In the rows, 128 means zero.
Known rows, with every way that one mark hangs from another:
{nufim {gode {zuda {ramo {luvo zesod}} tefiz}}}: [139 103 129  75 147 185 116 160  78 116 179 108 138 144 157 158 137 154
 134 188]
{zesod zuda}: [139 117 125 122 124 132 148 129 126 123 142 109 123  83 134 122 145 140
 129 138]
{ramo luvo}: [146 134  96 123 122 130 121 114 131 120 147 107 128 104 133 121 156 120
 136 146]
{zuda keza ralad {ramo nufim}}: [132  84 100  72 145  75 131 116  65 110 111 156 111 148 173 169 123 106
 152 116]
{ramo {luvo {zesod {zuda ralad}}} {nufim gode}}: [147 103  68  81 121 127 119 118 100  97 191 118 148  80 169 116 167 139
 151 176]
{keza {zuda {ramo luvo}}}: [163 132 106 107 104 137 171 128 110 121 181  97 116 123 148 124 139 139
 145 148]
{luvo {zesod nufim {zuda keza ramo}}}: [127 106 140  72 144 119 166 146  68  95 161 115 117  79 172 168 148 120
 155 145]
{tefiz {zuda keza}}: [135 129 142 114 118 118 143 140 116  95 176 116 122 121 142 122 134 125
 106 132]
{zesod {zuda keza ralad {ramo luvo {nufim gode}}}}: [150  76  73  60 128  99 129 117  74  90 156 109 112 101 179 139 164 126
 157 161]
{luvo {zesod {zuda keza ralad}}}: [117  99 143  87 134 121 154 156  71 111 135 134 133  75 169 149 123 146
 110 128]
{ramo {luvo {zesod {zuda keza ralad tefiz}}} {nufim gode}}: [134  69  80  45 134 109 101 120  68  82 171 123 142  89 180 131 162 133
 138 173]
{tefiz {zuda ralad {ramo luvo}}}: [153 129  98 106 120 128 169 134 101 123 188 117 117 111 157 132 151 128
 142 144]
{zuda ralad}: [126 107 126 119 134 112 134 130 110 135 115 151 128 115 143 130 114 134
 128 116]
{zesod {nufim {gode luvo}}}: [149 113 123  86 149 146 105 120 134  98 179 115 128 101 139 103 131 116
 163 174]
{tefiz {zuda keza ramo}}: [135 128 135 100 122 123 161 148  95 103 173 111 110 145 152 146 138 124
 123 135]
{zuda keza ralad {ramo {luvo zesod} {nufim gode}} tefiz}: [120  60  84  21 149  99 102 130  30  94 140 143 129 152 191 169 142 123
 149 159]
{zuda keza tefiz}: [111  81 144  77 146 102 104 130  84 106 100 135 119 141 144 149 121 122
 109 123]
{ramo {luvo {zesod {zuda ralad tefiz}}} {nufim gode}}: [139  81  72  59 132 123 109 116  83  99 180 124 148  86 171 123 165 140
 148 178]

Rows:
[141  98 131  75 141 161 123 169  63 101 171 117 131 130 180 162 124 152
 127 172]	{nufim {gode {zuda keza ralad {ramo {luvo zesod}}}}}
[133 109 139 105 122 104 148 142 101 101 164 136 121 109 157 125 121 129
 106 122]	{tefiz {zuda keza ralad}}
[152  77 111  32 142 140 147 138  59 118 187 146 135 140 178 129 100 153
 146 164]	{keza {zuda ralad {ramo {nufim {gode {luvo zesod}}}} tefiz}}
[144  99 111  76 136 107 145 125  82  88 170 116 128  30 176 141 161 116
 148 150]	{ramo {luvo {zesod nufim {zuda keza ralad}}}}
[110  82 138  62 151 108 123 139  60 116  98 130 107 168 154 175 124 121
 128 127]	{zuda keza ramo tefiz}
[117  64 149  51 156  97 144 139  55  95 141 145 127  52 178 157 131 126
 137 134]	{luvo {zesod nufim {zuda keza ralad tefiz}}}
[156 116  89  87 142 141  91 107 133 106 171 124 138 136 138 103 132 120
 149 170]	{ramo {nufim {gode luvo}}}
[119  81 144  47 155 114 155 144  50  96 149 123 116  84 173 176 145 121
 151 147]	{luvo {zesod nufim {zuda keza ramo tefiz}}}
[151  84 109  72 123 117 162 128  73 128 156 126 115 120 164 135 125 145
 141 140]	{keza {zuda ralad {ramo luvo} tefiz}}
[166  97  84  70 121 111 147 101  89 112 175 115 118 133 156 132 146 123
 157 152]	{keza {zuda {ramo luvo nufim} tefiz}}
[132 110 133  92 127 108 166 150  79 110 162 132 110 134 166 149 123 129
 123 126]	{tefiz {zuda keza ralad ramo}}
[156  72 123  40 174 149  88 133  69  93 172 147 145 116 176 144 103 132
 124 174]	{ramo {nufim {gode {luvo zesod} {zuda keza ralad tefiz}}}}
[158  62 145  36 183 144 107 137  69  93 167 130 114 105 174 152 110 120
 157 175]	{zesod {nufim {gode luvo {zuda keza ralad ramo tefiz}}}}
[146 155 107 106 117 156 172 148 100 118 210 101 129 118 153 141 159 132
 137 159]	{tefiz {zuda {ramo {luvo zesod}}}}
[160 103 120  78 145 150 125 121 132  93 194  97 123  56 144  97 149 128
 164 183]	{zesod {nufim {gode luvo}} zuda}
[132  82  96  68 149 114 132 125  67 138 114 137 116 130 159 161 140 125
 150 137]	{zuda ralad {ramo luvo} tefiz}
[169 121 139 100 154 198 103 146 130 115 185 106 137 117 138 114 109 148
 122 185]	{nufim {gode luvo zuda}}
[158  70 110  45 171 120 122 127  34 104 149 143 126 112 190 196 128 115
 139 151]	{gode {zuda keza ralad {ramo {luvo zesod} nufim} tefiz}}
[137  80 135  75 128 115 168 140  71 135 140 144 115 139 160 140 102 152
 134 126]	{keza {zuda ralad ramo tefiz}}
[122  97 107  53 147 141 121 138  70 108 167 114 129 133 162 156 160 125
 169 176]	{zuda {ramo {luvo {zesod {nufim gode}}}} tefiz}
[139  98 138  83 123 130 164 137  87 129 151 122 115 151 146 137 114 147
 133 136]	{keza {zuda ramo tefiz}}
[150  74  81  49 143  96 126 102  68  95 140 104 107 102 166 160 174 108
 152 152]	{zesod {zuda keza {ramo luvo nufim} tefiz}}
